Each row was made from one path, in order. Every step used is in the known rows, and no mark comes twice. Write each row's path.
In the rows, 128 means zero.
Known rows
mefip-mubi: [159 156 102 191 149 139  91 100 173 144 160 102 181 140 155 134 107 139
 146 145]
mune-maleb-likez-mepid-mefip: [138 123 169 132 154 155  99 131 151 122 144  78 179 134 147 128 102 165
 181  79]
mubi-likez-mepid-mune-maleb-mefip: [138 118 196 134 127 156  94 127 162 118 141  65 164 130 155 118 122 134
 152  98]
likez-mubi-mune-maleb: [153 130 172 161 176 134 141 102 172 160 109 118 169 157 123 160  70 146
 153 122]
mepid-mune-mubi: [117  99 140 188 157 119 139 114 168 145  88  58 164 136 139 151 103 157
 124 136]
mune-mubi: [126  99 120 188 155 138 134 102 168 140 117  82 172 150 132 138 107 147
 149 137]
mubi-mune: [143 109 172 161 143 156 134 106 185 139 115 101 172 138 135 178 115 175
 145  98]
mune-maleb-mefip-mubi-likez: [156 160  97 152 148 126  96 112 158 120 174  76 196 140 128 124 103 160
 166 120]
likez-mepid-mefip-mubi-mune-maleb: [129 118 170 142 153 150  80  86 161 143 141  96 165 157 171 147 117 143
 156 124]
mepid-likez: [126 127 170 167 130 163  97 136 178 129 134  74 152 127 153 157 126 132
 156 106]
likez-mubi-mefip-mepid-mune: [149 139 153 164 168 113 110  98 135 146 137  92 204 163 156 115 102 122
 137 156]
maleb-likez-mubi-mune-mepid: [147 103 204 161 158 165 137 115 148 121 126 103 181 135 144 119  89 134
 162 101]
likez-mepid-mune-maleb-mefip: [140 100 171 140 141 129  96 114 156 123 127  69 169 142 175 143 120 169
 140 105]
maleb-likez-mubi-mune: [148 118 207 160 168 171 125 117 152 117 125 104 180 130 145 114  87 130
 161 106]
likez-mubi: [149 135 156 167 175 126 102 109 168 143 124 104 169 162 143 133  91 125
 150 134]
maleb-mefip-mubi: [152 152  86 169 151 123  71  86 154  97 184  78 205 147 156 110 130 143
 142 154]
mepid-mune-maleb-mefip: [134 128 127 155 155 105 112 126 162 126 119  48 181 133 137 151 108 182
 136 111]
mefip-mubi-mune: [159 146 126 191 147 151 121  88 178 154 144 117 178 136 145 154  99 149
 140 142]
mefip-mepid-mune-mubi-likez: [141 104 137 180 119 137 134 127 137 140 130  59 204 139 169 136 112 142
 116 116]

Write each row's path
[150 112 133 172 120 128 113 133 141 133 138  60 208 140 182 149 122 159
 115 102]
mefip-mepid-mune
[152 125 154 172 120 152 109 131 139 137 153  83 196 146 181 142 110 118
 134 113]
mefip-mepid-likez-mubi
[126  81 152 172 105 138 128 126 165 139 137  73 163 147 149 167 131 153
 159  90]
mune-mepid-likez
[159 151 148 175 133 165  86 103 169 142 167 104 168 134 163 115 110 112
 151 137]
mefip-mubi-likez-mepid
[163 152 117 185 149 147 129  93 177 161 144 116 179 135 135 160  86 160
 148 135]
mefip-mubi-mune-maleb
[108  84 135 156 133 117 103 104 159 140 135  65 177 171 143 160 138 160
 161  98]
mune-mepid-mefip
[126  93 167 172 138 163 130 105 164 137 123  83 161 144 140 119 109 121
 154 129]
mune-mubi-likez-mepid
[151 130 184 155 163 158 106 117 126 111 153  92 207 137 160  84 104 119
 162 123]
maleb-likez-mubi-mefip-mepid
[147 112 159 150 142 129  96 107 155 130 135  76 170 141 177 138 114 162
 138 120]
likez-mepid-mune-maleb-mefip-mubi
[134 131 193 166 151 159 131 121 175 152 114  99 147 136 135 165  86 122
 156 120]
mepid-likez-mubi-mune-maleb
[140 134 142 156 125 141  97 112 131 127 170  72 218 142 169 121 147 140
 148 132]
mubi-mefip-mepid-likez
[146 121 108 155 130 116  87 110 131  90 169  48 224 147 176 121 140 158
 122 124]
maleb-mefip-mepid-mune
[147 128 189 158 165 152 112 119 125 114 141  83 204 132 161  87 100 121
 153 125]
maleb-likez-mubi-mefip-mepid-mune
[112 155 120 164 172 133  60  89 166 140 148  77 177 159 149 137 121 127
 154 148]
mepid-mefip-mubi
[122 119 207 130 134 171  70 119 168 123 145  74 158 144 159 120 134 115
 163  99]
mubi-likez-mepid-mefip
[154 124 159 168 120 154 131 128 140 147 145  90 195 143 169 156  98 130
 137 107]
mefip-mepid-likez-mubi-mune-maleb
[111 159 138 159 164 145  60  96 167 139 152  74 173 152 144 126 120 110
 158 144]
mepid-mefip-mubi-likez
[142 115 205 138 123 174  85 128 171 122 148  83 159 135 161 120 129 125
 160  91]
mubi-likez-mepid
[133 115 196 145 152 178  75 111 142 104 154  84 178 132 180 100 120 127
 167 107]
maleb-likez-mepid-mefip-mubi
[115 105 140 182 161 114 137 104 156 145  96  56 177 137 137 136 113 156
 128 152]
mepid-mune-mubi-mefip
[127 104 209 135 152 178  75 119 143  98 146  77 177 133 178 104 127 135
 169  92]
maleb-likez-mepid-mefip
[149 145 125 160 140 135  74  90 150  99 177  70 194 138 163 100 128 127
 137 152]
maleb-mefip-mubi-likez-mepid-mune
[147 100 205 144 140 181  91 128 148  97 149  87 177 125 180 104 122 143
 166  84]
maleb-likez-mepid
[128  85 180 159 145 135 114  99 152 137 112  75 165 145 175 132 124 151
 135 134]
likez-mepid-mune-mubi-mefip
[122 109 119 180 160 130 132  86 151 139 128  81 190 152 129 119 121 145
 154 160]
mune-mubi-mefip
